Every row comes from one small tree of marks. The marks that hang from a mark follow it in brackets, in alphabetical order. Every link used is in the known rows. Which tree was each row made from?
Known rows
torif(seda(ramo) tavil toba): [ 21.3  17.2 -14.1  26.8 -20.9  -6.5  -2.6 -22.8  27.1 -20.5  -6.6  -2.2
  41.9  15.6  36.2  20.7  74.1   9.4  -7.0 -28.1   8.0   5.1  51.3 -12.0]
seda(ramo): [  8.9   9.5   2.3   8.1  -6.3  12.2 -12.8 -35.6  34.9 -18.4   3.2   0.9
  30.6  18.0  21.9  15.4  46.6  -1.4  21.3  -8.0 -19.3 -16.4  32.3 -11.7]
dofazup(toba(ramo(fotuz tavil(torif(seda))))): [-17.7  14.8 -32.0  28.2 -13.5 -14.2 -21.1   1.6   0.3 -15.0  15.1 -15.4
  76.3 -10.1  45.0  20.8  69.8 -19.2 -25.3 -23.6 -18.2  -9.5  68.9  18.3]
ramo(fotuz tavil(torif(toba))): [-20.2   5.4 -16.3  24.7 -45.3  30.0  17.3   5.9  35.4 -23.5 -39.3  16.5
  49.9   8.2  33.4  52.6  53.9   8.4 -40.0 -53.7 -11.8   9.1  26.5  -8.2]
fotuz(dofazup(toba) zolog(tavil(torif(seda)))): [-21.4   1.5  19.3  18.6 -13.7 -10.0  12.6 -25.0   1.6 -51.9  37.5   0.3
  80.8 -19.5  43.1  10.6  36.5  -2.6 -15.2 -23.5 -50.1  -2.9   9.0 -63.2]
seda(ramo(fotuz tavil(torif(toba) zolog))): [-30.5 -12.2 -15.5  40.1 -37.0  16.8  17.7 -12.2  47.4 -22.0 -36.2  20.1
  62.3  36.5  20.0  46.4  42.8  13.8 -38.3 -41.7 -24.8 -15.6  25.5 -29.5]
zolog(tavil(torif(toba(ramo)))): [-10.8  31.9 -14.6  18.0 -56.4 -28.1  23.1 -10.1  20.6  -0.8   8.0  32.6
  59.0  18.0  52.1  36.6  26.9  14.7 -10.0 -76.2  14.7   8.5  18.3   2.0]
torif(toba): [ 17.2  19.8 -15.6   5.8 -32.5  13.0   2.1 -11.6  28.0 -12.2 -20.0   5.2
  15.6   2.2  39.9  30.4  36.0  -1.6   2.1 -43.0  -0.6  -7.2  11.8  -4.1]
ramo(fotuz(dofazup zolog) tavil): [-34.2   4.6  14.5  -9.6 -14.4  41.6  -5.4 -10.3  23.8 -59.1  -4.3   6.8
  53.6 -35.7  -5.1  23.3  29.9 -14.4 -27.5   2.8 -49.0   4.2  26.3 -46.8]
toba(ramo torif(seda tavil(zolog(fotuz)))): [ 21.1  59.9 -66.8  32.1 -40.7 -71.5  -9.2 -29.5   9.5 -17.4   3.7  -7.2
  31.0  -6.5  -1.0  -4.3  35.2 -10.5 -16.8   1.1  23.8   9.9  60.7   3.0]
ramo(fotuz(dofazup(toba)) tavil(torif zolog)): [-24.2 -13.6 -11.0  37.8 -25.0  -1.7  -0.3  20.8  17.4 -40.8 -12.4  -8.4
  60.7  13.2   7.4  51.9  34.5   2.2 -34.4 -11.3 -73.4 -19.5  25.5 -41.0]
seda(ramo(fotuz(dofazup) tavil)): [-21.2  -8.9  12.8   5.4 -12.2  31.7 -17.8 -11.7  34.6 -46.8   8.3   4.1
  48.9   3.4  -4.0  24.7  57.3  -3.0 -12.6  14.4 -58.3 -10.8  46.9 -24.6]
zolog(fotuz tavil(torif)): [-20.3  29.3  -0.6  19.5 -35.1  -5.9  27.0 -26.9  31.7 -21.0  -8.0  19.4
  34.3  28.1  12.8  20.4  15.8  22.7  -7.1 -28.2 -12.1  14.0   5.6 -25.5]
ramo(fotuz tavil(zolog)): [-29.7  -1.3 -27.2  30.5 -19.6  15.4 -11.9  -2.8  32.7 -20.5 -42.8  -4.4
  48.5  23.5   6.0  34.2  22.3  -7.4 -21.8 -14.5 -30.9 -16.2  30.9 -20.7]
ramo(fotuz(zolog)): [-23.3   1.8  -1.9  -8.5 -16.3  25.2  -0.2 -36.3  43.6 -53.7 -10.7  14.4
  50.1 -15.3  12.2  10.3  31.0 -18.3  -9.6  -3.4 -32.5   7.2  16.1 -32.4]
fotuz(dofazup(toba)): [ 23.4   6.3  -0.1   4.9 -11.2   0.8 -21.2   1.1   7.2 -35.5  17.0 -20.7
  21.1 -12.3  22.6  28.4  41.1 -12.9  15.9   1.9 -57.6 -25.3  18.6 -21.2]
zolog(fotuz(dofazup(toba)) tavil): [  5.9  12.7   4.0   9.3 -17.1  -7.8  -6.1 -19.6   8.8 -41.4  18.4  -9.8
  17.7  -3.5   4.0  18.8   7.6  -1.6  10.5  12.2 -63.1 -24.9  -3.4 -38.4]
ramo(fotuz(zolog) tavil): [-34.9   6.7  -1.5  -0.3 -12.6  50.2  -7.5 -23.8  28.6 -42.5 -29.3   5.0
  53.4 -25.6  11.4  23.1  25.7 -20.4 -20.9 -12.7 -25.3  -3.9  24.0 -32.9]
dofazup(fotuz(zolog(tavil(torif(seda toba))))): [-33.9  28.4  26.4  11.4 -39.6  -3.6  35.7 -26.1   4.9 -52.3  13.8  42.7
  90.5 -23.0  47.5  18.8  28.3  10.8 -29.3 -64.2  -2.9  23.0   3.5 -56.5]
seda(ramo(fotuz(dofazup(toba) zolog) tavil)): [-19.0 -18.5  20.4  -0.9   5.4  49.2 -22.9 -26.2  19.3 -62.8  11.7  -5.9
  56.4 -36.5   3.0  23.4  38.1 -23.9 -11.8  23.5 -79.7 -36.2  21.7 -52.4]
dofazup(fotuz(zolog(tavil(torif)))): [-42.5  27.7  39.7   5.2 -36.9   6.9  29.8 -20.5  13.7 -55.9   4.0  44.1
  80.8 -15.6  22.8  30.1   6.3  17.5 -11.9 -48.1 -22.7  21.4  -0.2 -60.7]
tavil(torif(seda toba(ramo)) zolog(fotuz)): [  6.2  52.6 -42.0  17.2 -43.8 -54.0  22.3 -19.5  16.0  -5.9  19.2   6.9
  39.9  14.2  22.2  -2.4  31.1  -2.1 -22.6 -43.3  27.6   9.3  30.9   4.2]
torif(seda(ramo) toba): [ 17.2   9.1  -8.6  13.4 -12.0   4.3  -7.1 -40.5  28.9 -16.5  12.7  -2.3
  38.0  10.2  44.3   2.0  69.0  -8.0   4.0 -23.6   1.7 -14.7  35.4  -6.8]
ramo(tavil(torif)): [-12.7  28.4  -3.5  27.4 -24.3  24.2   7.3   5.7  12.0  -3.3 -26.5  -2.2
  39.9  10.9  30.2  44.8  42.2   9.8 -13.1 -50.7  -1.1   5.5  35.1  -9.1]
zolog(fotuz tavil(torif(seda toba))): [-12.1  29.5 -12.7  25.3 -40.3 -15.4  35.3 -32.1  24.6 -18.2   1.2  16.0
  42.4  19.9  37.7   9.6  38.5  16.3 -24.2 -45.4   9.3  13.7   9.4 -20.9]

Which tree is each row?
[ 38.7  23.7 -26.1   5.1 -22.6 -10.0 -14.0 -26.5   8.3 -43.4  18.3 -14.5
 -10.1 -42.3   1.2  15.0  34.0 -20.5   3.2  32.0 -52.9 -26.0   8.5 -24.4]  zolog(fotuz(dofazup(toba(torif))))
[ -1.1   4.1 -14.6  39.2 -26.5 -20.9  19.0 -28.6  35.3 -13.7   3.4   6.1
  58.9  40.8  43.0  14.9  59.3   9.8 -17.1 -45.6  -0.1  -7.3  27.1 -24.6]  tavil(torif(seda(ramo) toba) zolog)
[-16.1  43.3 -24.8  33.8 -33.9 -19.8   2.3  11.3   4.3  11.8 -11.1   0.0
  57.2  19.6  22.9  37.6  16.8   3.7 -14.7 -56.2  11.6  -5.0  44.9   2.1]  toba(ramo(tavil(torif zolog)))
[-18.8  44.7 -31.9  39.3 -23.8 -34.5  -2.7   2.5  -2.8   9.6   6.8 -11.7
  74.5  17.8  33.9  12.8  39.1  -5.4 -23.1 -52.6  21.3  -0.9  62.1   6.3]  toba(ramo(tavil(torif(seda) zolog)))
[  6.2  41.3  11.7 -16.5 -13.5  -6.6 -24.9 -15.0 -18.0 -46.0  31.4   7.6
  54.3 -61.8  26.0  15.2   7.4 -30.0  17.1 -12.0 -26.6 -18.6  19.3 -17.5]  dofazup(fotuz(zolog) toba(ramo))
[-17.2  14.7 -45.1  24.9 -49.2 -52.9  13.6 -11.9  33.0 -20.5  13.7  21.2
  79.0  26.3  39.2  12.4  55.2  -4.6 -36.9 -48.4   5.1  13.4  46.1   6.4]  tavil(torif(seda toba(ramo(fotuz))) zolog)
[-27.6  25.6  -3.4   4.3 -40.8  -7.9   0.2  16.9  15.8 -31.3  21.2  14.5
  65.0  -2.5   6.4  32.4  51.8   2.6 -32.1 -23.0 -29.4  20.4  62.0   2.7]  toba(ramo(fotuz(dofazup) tavil(torif)))
[-12.9  22.2 -29.2  49.1 -30.9  -3.8  17.2   3.6   9.6   2.1 -29.4  -7.0
  56.4  21.3  45.8  32.9  42.6   5.3 -36.5 -70.2  15.4  -4.0  30.1 -18.6]  ramo(tavil(torif(seda toba) zolog))
[-31.2  26.4 -11.3  -9.4 -19.8  22.9 -18.0 -21.0  16.6 -30.6  -5.5  10.4
  64.4 -36.2  13.0  13.8  22.5 -28.9 -16.9 -14.9  -9.6  -2.0  43.4  -5.4]  toba(ramo(fotuz(zolog) tavil))
[ 27.3  10.6 -46.3  49.9 -26.1 -52.4 -17.2  -1.2   1.0 -39.3   3.9 -27.3
  39.9 -12.1  19.7  27.2  55.0  -6.6 -17.0   6.5 -39.7 -14.7  42.2 -37.8]  fotuz(dofazup(toba(torif(seda tavil(zolog)))))
[-54.0  -5.8  10.3  12.3 -36.7  11.7  29.2 -38.6  48.7 -53.3  -8.8  38.9
  81.5   8.8  26.5  25.4  24.7   8.4 -26.8 -32.3 -36.0  21.1   3.5 -51.7]  ramo(fotuz(zolog(tavil(torif))))
[-33.8  -4.9  12.0   1.1  -1.8  55.3 -11.3 -42.4  37.0 -43.4 -15.1   8.7
  59.9 -17.7   7.0  14.8  37.4 -16.1 -14.1   2.4 -35.1 -15.6  30.7 -38.2]  seda(ramo(fotuz(zolog) tavil))
[-29.3  30.1 -24.9  20.8 -24.0 -16.3  -7.0  -4.4  15.2 -14.2  12.2   1.9
  80.2   4.2  33.5  12.3  70.5 -10.6 -32.4 -32.6   4.9  18.4  77.0  20.9]  toba(ramo(fotuz tavil(torif(seda))))
[-11.4  -0.9  20.8   5.9 -13.2  11.8  -3.3 -24.4   4.8 -50.6  19.5  -0.5
  50.8 -26.9  26.7  22.0   5.7 -10.4   6.5  -7.7 -62.2 -25.8 -11.9 -64.2]  fotuz(dofazup(toba) zolog(tavil))
[ -4.6  17.7 -47.2  22.4 -57.9 -40.5  -0.2   5.0  36.3 -26.2 -24.4  18.1
  53.1  23.9  13.5  40.1  29.1   4.7 -26.2 -35.0  -1.3   8.7  47.4   1.9]  torif(tavil(zolog) toba(ramo(fotuz)))
[ 29.5  11.7 -53.5  54.2 -33.1 -32.1 -14.5  -6.7  13.6 -21.3 -39.1 -18.1
  24.5  -1.5  25.3  49.0  30.8  -3.3  -4.3 -10.5 -24.6 -27.7  23.9 -29.2]  dofazup(toba(torif(tavil(zolog))))
[ -8.8  50.1 -15.3  17.8 -31.2  -4.0  -2.5   9.3   0.4   8.8  -1.6   2.9
  49.8   1.1  31.3  35.0  39.4   0.9  -9.6 -52.7  15.5   7.3  54.3  18.8]  toba(ramo(tavil(torif)))
[-11.0  25.5   8.5   2.2 -29.5  -6.2   7.6 -23.3  22.6 -40.4  17.0   6.8
  21.3   9.1  -8.7   9.0  11.3   7.4   2.4   4.6 -39.1   3.1   5.3 -36.1]  zolog(fotuz(dofazup) tavil)
[  6.9  39.4 -26.9  26.3 -31.1 -23.0   4.8  -7.4  26.4 -24.1 -36.8  -8.9
  12.9  27.1 -18.9  24.2   7.2  13.8  -6.2  -4.9  -8.7   8.6  25.9 -27.5]  torif(tavil(zolog(fotuz)))
[-15.3 -12.6  14.8 -14.7 -14.4  16.2   3.6 -49.3  43.1 -74.4  36.6  19.5
  64.8 -22.9  16.4  -9.6  67.6 -15.7 -25.3   6.9 -42.8   3.5  26.8 -46.9]  torif(seda(ramo(fotuz(dofazup zolog))) toba)
[ 19.7  15.8 -64.9  29.4 -30.1 -51.6 -33.7 -20.4  11.6 -35.0  10.4  -8.9
  57.3 -27.1  37.6  17.1  78.9 -24.7 -17.0   9.3 -16.0  -1.4  75.8  15.5]  dofazup(toba(ramo(fotuz) torif(seda tavil)))
[  0.4  -6.9 -19.4  23.7 -25.0  -4.7  -3.4 -26.0  47.9 -41.2  -8.6   9.2
  58.7  22.6  27.0  19.5  85.2   6.8 -23.6 -10.4 -14.8  10.6  60.1 -11.0]  torif(seda(ramo(fotuz)) tavil toba)
[ -5.5 -23.4   8.6  16.9  -6.0 -13.5  -8.5 -24.1  33.7 -59.4  45.4  -4.0
  70.2  10.5  25.4  11.3  91.5  -4.2 -15.2  18.3 -74.7  -5.3  48.0 -27.4]  tavil(torif(seda(ramo(fotuz(dofazup(toba))))))
[-14.7  51.4  17.4   3.0 -20.9   9.2  -7.4   6.5 -30.1 -32.7  13.2   8.1
  69.0 -61.0  30.1  38.3  13.8 -13.9  -9.2 -41.6 -16.3  -9.6  30.1 -21.4]  dofazup(fotuz(zolog) toba(ramo(tavil(torif))))
[ 14.7  18.7 -32.5  36.5 -45.9 -15.9  10.1   7.1  27.9 -15.4 -46.4   2.9
  28.7  27.6  20.3  49.1  21.9  16.1 -13.2 -48.5   0.4   1.9  19.5 -25.4]  torif(tavil(zolog) toba)
[ 11.6  40.2 -39.8  31.9 -29.7 -29.0 -34.7   4.5 -26.7 -14.4  -2.6  -5.4
  46.3 -44.2  23.5  39.7   8.8 -26.5  -2.5 -18.1 -18.4 -46.5  35.3  -7.2]  dofazup(fotuz toba(ramo(tavil(zolog)) torif))
[ 20.7  25.3 -37.7  49.8 -26.8 -49.3 -21.8  -3.1  -9.3 -44.6  -8.8 -10.3
  52.9 -23.3  24.4  32.3  44.8  -7.7 -13.8  -4.6 -26.0 -12.0  42.8 -34.7]  dofazup(fotuz toba(torif(seda tavil(zolog))))
[ 21.6  24.7 -32.6  43.6 -39.4 -35.1 -17.2   3.4  -2.6 -44.7 -27.2  -0.2
  36.2 -20.3  13.5  52.3  23.1   1.7  -4.8  -8.7 -35.6 -18.8  26.1 -39.4]  dofazup(fotuz toba(torif(tavil(zolog))))
[ 20.8  44.3 -49.5  12.5 -26.4 -41.5 -22.8 -36.2   7.0  -8.0  31.0  -3.5
  43.2 -26.3  42.9  -5.8  63.3 -29.8   1.6 -13.7  20.7  -2.8  59.9  24.4]  toba(ramo torif(seda))
